Every row comes from one small tree of marks. Brackets hold a mark, then the marks that hang from it, in the order of their numbers. Every link used is in the known rows. Which tree was each row made from?
Known rows:
[Q713 [Q272 [Q78 Q29]]]: [-0.39  0.08  0.04 -0.18  0.09  0.12  0.09  0.01  0.08  0.02  0.18 -0.05
 -0.16 -0.03  0.09 -0.08  0.19 -0.04 -0.10  0.13 -0.21]
[Q752 [Q713 Q272]]: [-0.40  0.04  0.23  0.00 -0.02  0.10  0.13 -0.09  0.03 -0.05  0.04 -0.11
 -0.11  0.08 -0.01 -0.24  0.29 -0.07  0.01  0.12 -0.26]
[Q401 [Q29 Q307 [Q778 Q752]] Q213]: [-0.50  0.24  0.05 -0.18  0.21 -0.12 -0.01  0.38 -0.18  0.05  0.19  0.30
  0.23  0.13 -0.02  0.06  0.20 -0.01 -0.27  0.32 -0.10]
[Q272 [Q78 [Q29 Q213 Q401]]]: [-0.39 -0.01  0.10 -0.13  0.31  0.07 -0.07  0.10 -0.02  0.32  0.13  0.02
  0.00  0.07  0.27 -0.01  0.16  0.10 -0.15  0.19  0.01]
[Q752 [Q713 [Q272 [Q78 Q29]]]]: [-0.40  0.07  0.10 -0.08  0.07  0.15  0.13 -0.08  0.16  0.03  0.17 -0.11
 -0.17  0.00  0.08 -0.12  0.28 -0.16 -0.09  0.11 -0.29]
[Q401 [Q29 [Q778 Q752]] [Q213 Q307]]: [-0.33  0.11  0.11 -0.07  0.19  0.01 -0.09  0.17 -0.17  0.05 -0.01  0.29
  0.03  0.03 -0.10  0.05  0.14 -0.11 -0.24  0.19 -0.20]
[Q213 Q307]: [-0.21 -0.04  0.18 -0.13  0.01  0.17 -0.08 -0.05 -0.14  0.14 -0.13  0.06
 -0.09  0.02  0.00 -0.07  0.06 -0.04 -0.06  0.09 -0.20]
[Q778 Q752]: [-0.37  0.08  0.10 -0.20  0.08  0.05  0.11  0.08 -0.04  0.07  0.00  0.11
  0.02  0.04  0.01 -0.08  0.02  0.05 -0.07  0.33 -0.22]
[Q78 [Q29 Q778] Q272]: [-0.45  0.17  0.02 -0.06 -0.01  0.03  0.08  0.09 -0.03  0.13  0.10 -0.11
 -0.14  0.17  0.04  0.02  0.28 -0.05 -0.12  0.02 -0.33]
[Q401 [Q213 Q307]]: [-0.22 -0.02  0.12 -0.11  0.10  0.12 -0.07 -0.12 -0.13  0.09 -0.06  0.18
 -0.07 -0.07 -0.06  0.01  0.10 -0.19 -0.13  0.03 -0.22]
[Q713 [Q272 [Q78 [Q29 Q307 Q401]]]]: [-0.52  0.13  0.15 -0.25  0.19  0.09  0.03  0.25 -0.05  0.13  0.36  0.04
  0.00  0.11  0.21 -0.09  0.23  0.19 -0.13  0.22  0.01]
[Q78 [Q29 [Q213 Q307] Q401]]: [-0.39 -0.11  0.22 -0.03  0.20  0.17 -0.12 -0.01 -0.13  0.31 -0.13  0.13
 -0.09  0.06  0.17 -0.06  0.04  0.15 -0.14  0.16 -0.07]
[Q713 Q272]: [-0.38  0.05  0.17 -0.11  0.01  0.08  0.08  0.00 -0.06 -0.05  0.04 -0.04
 -0.09  0.04  0.01 -0.18  0.21  0.04 -0.01  0.15 -0.17]
[Q778 [Q752 [Q713 Q272]]]: [-0.50  0.07  0.21 -0.03  0.05  0.11  0.20 -0.03  0.07 -0.07  0.05  0.01
 -0.10  0.06 -0.04 -0.25  0.16  0.00 -0.02  0.28 -0.31]
[Q29 Q213 Q401 Q778]: [-0.44  0.04  0.19  0.06  0.23 -0.05 -0.12  0.22 -0.16  0.25  0.00 -0.01
  0.06  0.27  0.18 -0.07  0.22  0.16 -0.13  0.11  0.00]
[Q272 [Q78 Q29]]: [-0.29  0.08 -0.01 -0.23  0.09  0.08  0.03  0.04  0.05  0.16  0.11 -0.02
 -0.07 -0.03  0.12  0.06  0.12 -0.10 -0.14  0.15 -0.22]
[Q29 Q213 Q307 Q401 Q778]: [-0.52  0.08  0.18 -0.04  0.26 -0.04 -0.14  0.36 -0.22  0.31  0.11  0.05
  0.15  0.34  0.20 -0.04  0.21  0.23 -0.18  0.15  0.07]
[Q752 [Q713 [Q272 Q78]]]: [-0.33  0.05  0.18 -0.07  0.12  0.12  0.07 -0.05  0.07  0.01  0.21 -0.15
 -0.13  0.05  0.04 -0.20  0.34 -0.15 -0.02  0.06 -0.19]
[Q29 Q213 Q401 [Q778 Q752]]: [-0.52  0.06  0.16  0.01  0.30 -0.05 -0.02  0.28 -0.11  0.22  0.02  0.10
  0.08  0.25  0.16 -0.08  0.09  0.23 -0.16  0.27 -0.04]
[Q78 Q272]: [-0.32  0.06  0.16 -0.15  0.04  0.06  0.05  0.00 -0.10  0.12  0.11 -0.09
 -0.10  0.10  0.00 -0.12  0.31 -0.01  0.03  0.06 -0.15]
[Q713 [Q272 [Q78 [Q29 Q213 Q778]]]]: [-0.48  0.06  0.00  0.02  0.25  0.05 -0.01  0.10  0.08  0.12  0.16 -0.10
 -0.16  0.11  0.14 -0.03  0.23 -0.02 -0.20  0.00 -0.18]
[Q752 [Q713 [Q272 [Q78 [Q29 Q307]]]]]: [-0.49  0.11  0.10 -0.16  0.10  0.15  0.11  0.07  0.10  0.09  0.29 -0.06
 -0.09  0.07  0.10 -0.10  0.26 -0.09 -0.13  0.15 -0.22]
[Q239 [Q713 [Q272 Q78]]]: [-0.35  0.01  0.13 -0.23  0.14  0.11 -0.08 -0.04 -0.02 -0.04  0.14 -0.20
 -0.05 -0.10  0.00 -0.22  0.22  0.00 -0.04  0.07 -0.11]
[Q29 Q213 Q307 [Q778 Q752]]: [-0.56  0.09  0.07 -0.07  0.26 -0.02 -0.01  0.33 -0.10  0.24  0.07  0.12
  0.11  0.25  0.08 -0.01  0.03  0.15 -0.22  0.24 -0.12]

Write each row's tree:
[-0.45  0.08  0.14 -0.02  0.25 -0.08 -0.05  0.29 -0.13  0.15 -0.02  0.12
  0.09  0.18  0.05 -0.06  0.18  0.10 -0.17  0.31 -0.05]
[Q401 [Q29 Q213 [Q778 Q752]]]
[-0.44 -0.02  0.07 -0.09  0.24  0.12  0.03 -0.01  0.07  0.13  0.14 -0.05
 -0.15 -0.01  0.14 -0.10  0.20  0.00 -0.13  0.10 -0.12]
[Q713 [Q272 [Q78 [Q29 Q213]]]]
[-0.24 -0.12  0.28 -0.07  0.19  0.10 -0.21  0.04 -0.24  0.22 -0.15  0.12
 -0.03  0.05  0.01 -0.09  0.21  0.04 -0.10  0.15  0.02]
[Q401 [Q29 [Q213 Q307]]]
[-0.38  0.05  0.15  0.00  0.17 -0.09 -0.16  0.22 -0.17  0.17 -0.05  0.01
  0.08  0.20  0.07 -0.03  0.31  0.03 -0.15  0.16 -0.02]
[Q401 [Q29 Q213 Q778]]
[-0.46  0.11 -0.02 -0.14  0.10  0.07 -0.06  0.04  0.07 -0.02  0.14 -0.20
 -0.10 -0.04  0.04 -0.07  0.18 -0.03 -0.18  0.02 -0.28]
[Q239 [Q713 [Q272 [Q78 [Q29 Q778]]]]]
[-0.38  0.17  0.10 -0.02  0.16 -0.09 -0.05  0.17 -0.14  0.09  0.10  0.12
  0.10  0.15  0.10  0.02  0.23 -0.04 -0.18  0.09 -0.11]
[Q29 [Q401 Q213] Q778]
[-0.48 -0.07  0.06 -0.15  0.25  0.13 -0.08 -0.10  0.05  0.09  0.07 -0.16
 -0.11 -0.13  0.08 -0.15  0.16  0.04 -0.13  0.08 -0.13]
[Q239 [Q713 [Q272 [Q78 [Q29 Q213]]]]]
[-0.61  0.17  0.06  0.06  0.00  0.07  0.24  0.05  0.17 -0.05  0.04  0.00
 -0.14  0.12  0.01 -0.11  0.12 -0.04 -0.16  0.24 -0.47]
[Q78 [Q29 [Q778 [Q752 [Q713 Q272]]]]]
[-0.53  0.20  0.02 -0.14  0.02  0.03  0.06  0.25 -0.07  0.20  0.20 -0.04
 -0.04  0.24  0.06  0.05  0.27  0.03 -0.16  0.05 -0.24]
[Q78 [Q29 Q307 Q778] Q272]
[-0.33  0.10  0.08 -0.22  0.16  0.06 -0.01  0.12 -0.02  0.21  0.17  0.01
  0.00  0.04  0.22  0.00  0.15  0.06 -0.12  0.22 -0.07]
[Q272 [Q78 [Q29 Q401]]]
[-0.37 -0.11  0.16 -0.05  0.15  0.22 -0.03 -0.11 -0.08  0.29 -0.04 -0.01
 -0.25  0.05  0.02 -0.05  0.17  0.00 -0.09 -0.01 -0.19]
[Q78 [Q29 [Q213 Q307]] Q272]
[-0.56  0.22  0.08 -0.14  0.25 -0.08  0.03  0.38 -0.16  0.14  0.22  0.30
  0.21  0.20  0.09  0.04  0.10  0.11 -0.24  0.28 -0.08]
[Q29 Q307 [Q401 Q213] [Q778 Q752]]
[-0.20  0.00  0.20 -0.14  0.12  0.07 -0.14 -0.01 -0.23  0.06 -0.05  0.23
  0.01 -0.07 -0.08 -0.01  0.23 -0.16 -0.14  0.13 -0.09]
[Q401 Q29 [Q213 Q307]]
[-0.43  0.09  0.15 -0.17  0.16  0.10  0.06  0.10  0.01  0.07  0.24 -0.02
 -0.10  0.04  0.19 -0.12  0.23  0.11 -0.09  0.19 -0.06]
[Q713 [Q272 [Q78 [Q29 Q401]]]]
[-0.37 -0.12  0.13 -0.07  0.26  0.24 -0.06 -0.07  0.02  0.18  0.05  0.00
 -0.26 -0.03  0.08 -0.08  0.13 -0.03 -0.14  0.01 -0.15]
[Q713 [Q272 [Q78 [Q29 [Q213 Q307]]]]]
[-0.46  0.09  0.16 -0.08  0.21 -0.09 -0.18  0.38 -0.24  0.23  0.06  0.07
  0.16  0.27  0.09 -0.01  0.30  0.11 -0.19  0.18  0.06]
[Q401 [Q29 Q213 Q307 Q778]]
[-0.48  0.17  0.07 -0.06  0.17  0.03  0.02  0.22  0.02  0.06  0.25 -0.07
 -0.09  0.15  0.19 -0.07  0.27  0.10 -0.16  0.10 -0.12]
[Q713 [Q272 [Q78 [Q29 Q401 Q778]]]]
[-0.41  0.21  0.06 -0.14  0.13 -0.12 -0.11  0.32 -0.24  0.08  0.17  0.19
  0.20  0.15  0.01  0.08  0.32 -0.09 -0.24  0.17 -0.05]
[Q401 [Q29 Q307 Q778] Q213]
[-0.44  0.10  0.17 -0.15  0.06  0.08  0.09  0.07 -0.10  0.20  0.14 -0.03
 -0.09  0.12  0.13 -0.09  0.28  0.13 -0.03  0.18 -0.11]
[Q78 [Q29 Q401] Q272]
[-0.51  0.07  0.04 -0.32  0.13  0.14 -0.04  0.07 -0.01  0.04  0.22 -0.10
 -0.02 -0.09  0.06 -0.11  0.14  0.07 -0.15  0.15 -0.14]
[Q239 [Q713 [Q272 [Q78 [Q29 Q307]]]]]
[-0.49  0.20  0.06 -0.01  0.14 -0.03  0.05  0.11 -0.09  0.14  0.22  0.05
 -0.04  0.15  0.08  0.04  0.35 -0.04 -0.18  0.03 -0.19]
[Q78 [Q29 [Q401 Q213] Q778] Q272]
[-0.47  0.10 -0.06 -0.12  0.28  0.01 -0.09  0.28 -0.02  0.33  0.18 -0.01
  0.03  0.19  0.20  0.12  0.14  0.00 -0.29  0.06 -0.11]
[Q272 [Q78 [Q29 Q213 Q307 Q778]]]
[-0.40  0.09  0.14 -0.03  0.24  0.05 -0.05  0.16 -0.14  0.12  0.03  0.29
  0.02  0.10  0.01  0.01  0.04  0.02 -0.21  0.15 -0.18]
[Q29 [Q401 [Q213 Q307]] [Q778 Q752]]
[-0.32 -0.03  0.01 -0.02  0.27  0.14 -0.16  0.07  0.00  0.31 -0.01  0.00
 -0.17  0.08  0.12  0.10  0.09 -0.10 -0.26 -0.06 -0.21]
[Q272 [Q78 [Q29 [Q213 Q307] Q778]]]
[-0.42  0.07  0.16 -0.10  0.18  0.13  0.16  0.02  0.14 -0.01  0.23 -0.04
 -0.11  0.04  0.02 -0.22  0.21 -0.07 -0.04  0.21 -0.24]
[Q778 [Q752 [Q713 [Q272 Q78]]]]
[-0.46  0.17  0.14 -0.07  0.15 -0.04  0.03  0.30 -0.10  0.12  0.06  0.11
  0.08  0.22  0.11 -0.07  0.08  0.18 -0.13  0.30 -0.14]
[Q29 Q401 [Q778 Q752]]
[-0.61  0.10  0.18 -0.07  0.33 -0.04 -0.05  0.43 -0.17  0.29  0.13  0.17
  0.17  0.33  0.18 -0.06  0.08  0.30 -0.20  0.29  0.03]
[Q29 Q213 Q307 Q401 [Q778 Q752]]
[-0.48  0.12  0.09 -0.24  0.01  0.10  0.09  0.12 -0.08  0.20  0.19  0.01
 -0.04  0.11  0.05 -0.02  0.23  0.05 -0.09  0.14 -0.18]
[Q78 [Q29 Q307] Q272]
[-0.34  0.12  0.02 -0.20  0.24  0.02  0.00  0.05 -0.02  0.17  0.22  0.14
  0.04 -0.05  0.17  0.07  0.18 -0.09 -0.20  0.17 -0.09]
[Q272 [Q78 [Q29 [Q401 Q213]]]]
[-0.51  0.20  0.17 -0.10  0.11 -0.05  0.01  0.37 -0.11  0.11  0.12  0.11
  0.17  0.26  0.02 -0.06  0.24  0.02 -0.19  0.35 -0.16]
[Q401 [Q29 Q307 [Q778 [Q752 Q713]]]]
[-0.54  0.12  0.14 -0.11  0.27 -0.08 -0.09  0.44 -0.19  0.21  0.09  0.19
  0.19  0.26  0.07 -0.03  0.17  0.18 -0.22  0.34  0.01]
[Q401 [Q29 Q213 Q307 [Q778 Q752]]]
[-0.42  0.17 -0.02 -0.07  0.09  0.06  0.06  0.13  0.09  0.02  0.19 -0.10
 -0.16  0.08  0.10 -0.01  0.23 -0.06 -0.17  0.04 -0.28]
[Q713 [Q272 [Q78 [Q29 Q778]]]]
[-0.43  0.20  0.10  0.02  0.16 -0.09  0.05  0.15 -0.04  0.01  0.08  0.17
  0.11  0.09 -0.06 -0.01  0.28 -0.20 -0.21  0.27 -0.25]
[Q401 [Q29 [Q778 [Q752 Q713]]] Q213]
